Each row was made from one path, in order. Every step used is in the known rows, and no mark comes twice. Write each row's path.
Known rows:
fidim > kerof: .03, -.02, -.06, -.10, -.06, .02, .00, -.06, .08, .06, .00, .07, -.03, .00, -.08, -.08, .05, -.07
kerof > vinid > leroz > dofod: .01, .03, -.06, .18, .11, .10, -.10, .01, .08, .06, .03, .08, -.06, .00, .06, .06, -.04, .08
vinid > leroz > puna: .06, .04, .08, .35, .05, .08, -.04, .05, -.02, .06, -.04, -.04, -.04, .05, .05, .05, -.04, .08
zenel > magat > puna > leroz: -.02, -.02, -.04, .01, .04, .03, .05, -.11, .08, .19, .11, .02, -.04, .08, -.06, -.17, .18, .32
fidim > kerof > vinid > leroz > zenel > magat > puna: -.01, .03, -.15, .13, .07, .06, .03, -.21, .21, .30, .17, .08, -.10, .12, -.22, -.19, .27, .10
dofod > magat > zenel: .02, -.01, .18, -.28, .00, -.04, -.09, .00, -.08, .07, .01, .02, -.03, -.07, -.05, -.09, .04, .22
dofod > magat > puna > leroz > zenel: -.04, .02, .17, -.33, .05, .03, -.02, .07, -.21, .15, .10, -.04, -.06, .11, -.05, -.33, .11, .22
kerof > vinid > leroz: -.01, .04, -.01, .24, .06, .04, -.01, -.01, .08, .01, .03, .08, .00, .00, .01, .09, -.05, .02
magat > zenel > leroz > vinid: .06, -.04, .12, -.15, -.07, -.02, -.05, .04, .03, .04, -.04, -.08, .03, .06, -.13, -.23, -.04, .24
kerof > vinid: -.02, .02, .01, -.04, .02, -.01, .01, -.04, .05, -.01, -.01, .03, .02, -.02, .00, .04, .05, .00
fidim > kerof > vinid: .01, .00, -.06, -.10, -.04, .01, .00, -.09, .15, .05, -.02, .10, -.01, -.03, -.08, -.04, .09, -.06
leroz > zenel: -.02, .02, .04, .03, .00, .04, .01, -.01, -.13, .04, .07, -.07, -.02, .10, -.03, -.12, .07, -.05
fidim > kerof > vinid > leroz > puna > magat > zenel: .10, .00, .01, .18, -.02, .07, -.09, -.15, .10, .15, .07, .07, -.06, .01, .01, -.09, .24, .48
vinid > leroz > zenel: -.01, .04, .02, .30, .04, .09, .00, .02, -.09, .06, .12, -.02, -.04, .11, -.03, -.05, -.02, -.03
puna > magat > zenel > leroz > vinid: .08, -.06, .04, -.18, -.06, -.03, -.06, .00, .08, .03, .04, -.09, .01, .07, -.06, -.21, .16, .45
kerof > vinid > leroz > zenel > magat: -.03, .06, -.03, .41, .08, .08, .03, -.15, .11, .13, .16, .00, -.07, .09, -.08, -.01, .24, .03
fidim > kerof > vinid > leroz > zenel: .00, .04, -.04, .21, .00, .09, .00, -.07, .03, .11, .10, .08, -.06, .08, -.11, -.12, .07, -.10
magat > zenel: .01, -.03, .07, -.01, -.03, -.01, -.02, -.07, -.09, .05, .05, .02, .01, -.01, -.03, -.09, -.02, .21
magat > zenel > leroz: .05, -.03, .18, .12, -.06, -.02, .00, -.01, .01, .03, .00, -.01, .01, .06, -.10, -.08, -.02, .23
zenel > leroz: .04, .00, .11, .12, -.03, -.01, .03, .06, .08, -.03, -.04, -.04, .01, .07, -.07, .01, .01, .01

Write each row's path:
.06, .00, .02, .05, .02, .03, -.05, -.02, .00, .02, .00, -.10, -.04, .03, .10, -.01, .26, .30 -> leroz > puna > magat
-.03, .01, -.07, -.04, .07, .01, .04, -.15, .05, .23, .14, -.07, -.07, .13, -.15, -.19, .26, .16 -> leroz > zenel > magat > puna
.01, .01, .15, -.25, .05, .09, -.14, .08, -.09, .07, .00, .01, -.08, -.02, .09, -.13, .06, .18 -> puna > leroz > dofod > magat
.02, -.02, .22, -.25, .02, .09, -.16, .02, -.17, .13, .04, .03, -.07, -.02, .05, -.21, .03, .40 -> puna > leroz > dofod > magat > zenel
.04, .02, -.06, .20, .09, .11, -.12, .04, .02, .08, .04, .04, -.07, .02, .07, .03, -.10, .08 -> vinid > leroz > dofod
.06, -.01, .28, -.15, -.03, -.05, -.07, .06, .01, .04, -.03, -.01, -.03, .00, -.12, -.07, .04, .24 -> dofod > magat > zenel > leroz
.06, .00, .13, -.40, .09, -.01, -.14, .13, .10, .13, -.06, -.02, -.10, .04, -.09, -.11, .04, .23 -> zenel > leroz > dofod > magat > puna
.06, .01, .11, -.08, .09, .07, -.22, .04, -.05, .16, .05, .07, -.11, -.05, .01, -.05, -.06, .30 -> vinid > leroz > dofod > magat > zenel
.10, .00, .29, .18, -.05, .02, -.03, .01, -.05, .05, -.09, -.11, .00, .09, -.06, -.09, .05, .31 -> magat > zenel > leroz > puna
.00, -.02, -.08, -.05, .09, .09, -.05, -.12, .06, .24, .11, .02, -.09, .09, .00, -.19, .19, .38 -> zenel > magat > puna > leroz > dofod
.09, -.05, .07, .00, -.01, .03, -.12, -.04, .05, .07, .07, -.04, -.06, .07, .02, -.08, .18, .52 -> puna > magat > zenel > leroz > dofod
.04, -.01, .04, -.12, -.04, -.01, -.02, .11, .09, -.02, -.09, -.10, .01, .07, -.11, -.14, -.02, .00 -> zenel > leroz > vinid
.10, .00, .13, .18, -.02, .01, -.01, .04, .09, .00, -.06, -.13, -.04, .10, .04, .02, .27, .31 -> zenel > leroz > puna > magat
-.01, .03, -.09, .23, .11, .05, .02, -.12, .06, .25, .19, -.02, -.09, .15, -.14, -.13, .17, .16 -> vinid > leroz > zenel > magat > puna
.09, .00, .07, .28, .03, .06, -.09, -.05, -.05, .11, .08, -.03, -.05, .04, .09, -.02, .14, .53 -> vinid > leroz > puna > magat > zenel
-.01, -.01, -.12, -.07, .07, -.03, .02, -.13, .18, .19, .08, .00, -.05, .04, -.11, -.06, .19, .20 -> zenel > magat > puna
-.04, .01, .06, .25, .00, .10, .07, -.13, -.07, .13, .16, -.06, -.05, .14, -.04, -.19, .28, .12 -> puna > leroz > zenel > magat
.01, -.01, .04, .02, .02, .12, -.08, .02, -.10, .06, .04, .01, -.04, .05, .10, -.12, .00, .18 -> puna > leroz > dofod
.08, -.02, .10, .03, -.01, .01, -.07, -.09, -.07, .08, .05, -.08, -.03, .02, .08, -.09, .24, .52 -> leroz > puna > magat > zenel
.04, -.01, .13, -.36, .05, .03, -.20, .00, -.07, .12, .01, .02, -.08, -.07, .01, -.11, .04, .28 -> leroz > dofod > magat > zenel
-.02, -.01, .06, -.63, .04, .00, -.08, .13, -.05, .13, -.02, -.03, -.03, .01, -.05, -.35, .01, .26 -> dofod > magat > puna > leroz > vinid
.08, .02, -.01, .32, .05, .07, -.05, .01, .03, .05, .04, -.06, -.06, .05, .12, .06, .17, .31 -> vinid > leroz > puna > magat
.02, .02, -.07, .15, .00, .05, -.02, -.05, .16, .07, .03, .15, -.03, -.01, -.07, .00, -.01, -.05 -> fidim > kerof > vinid > leroz
.09, .02, .22, .18, -.02, .02, .00, .08, .03, .00, -.13, -.13, -.02, .10, -.03, .00, .06, .09 -> zenel > leroz > puna
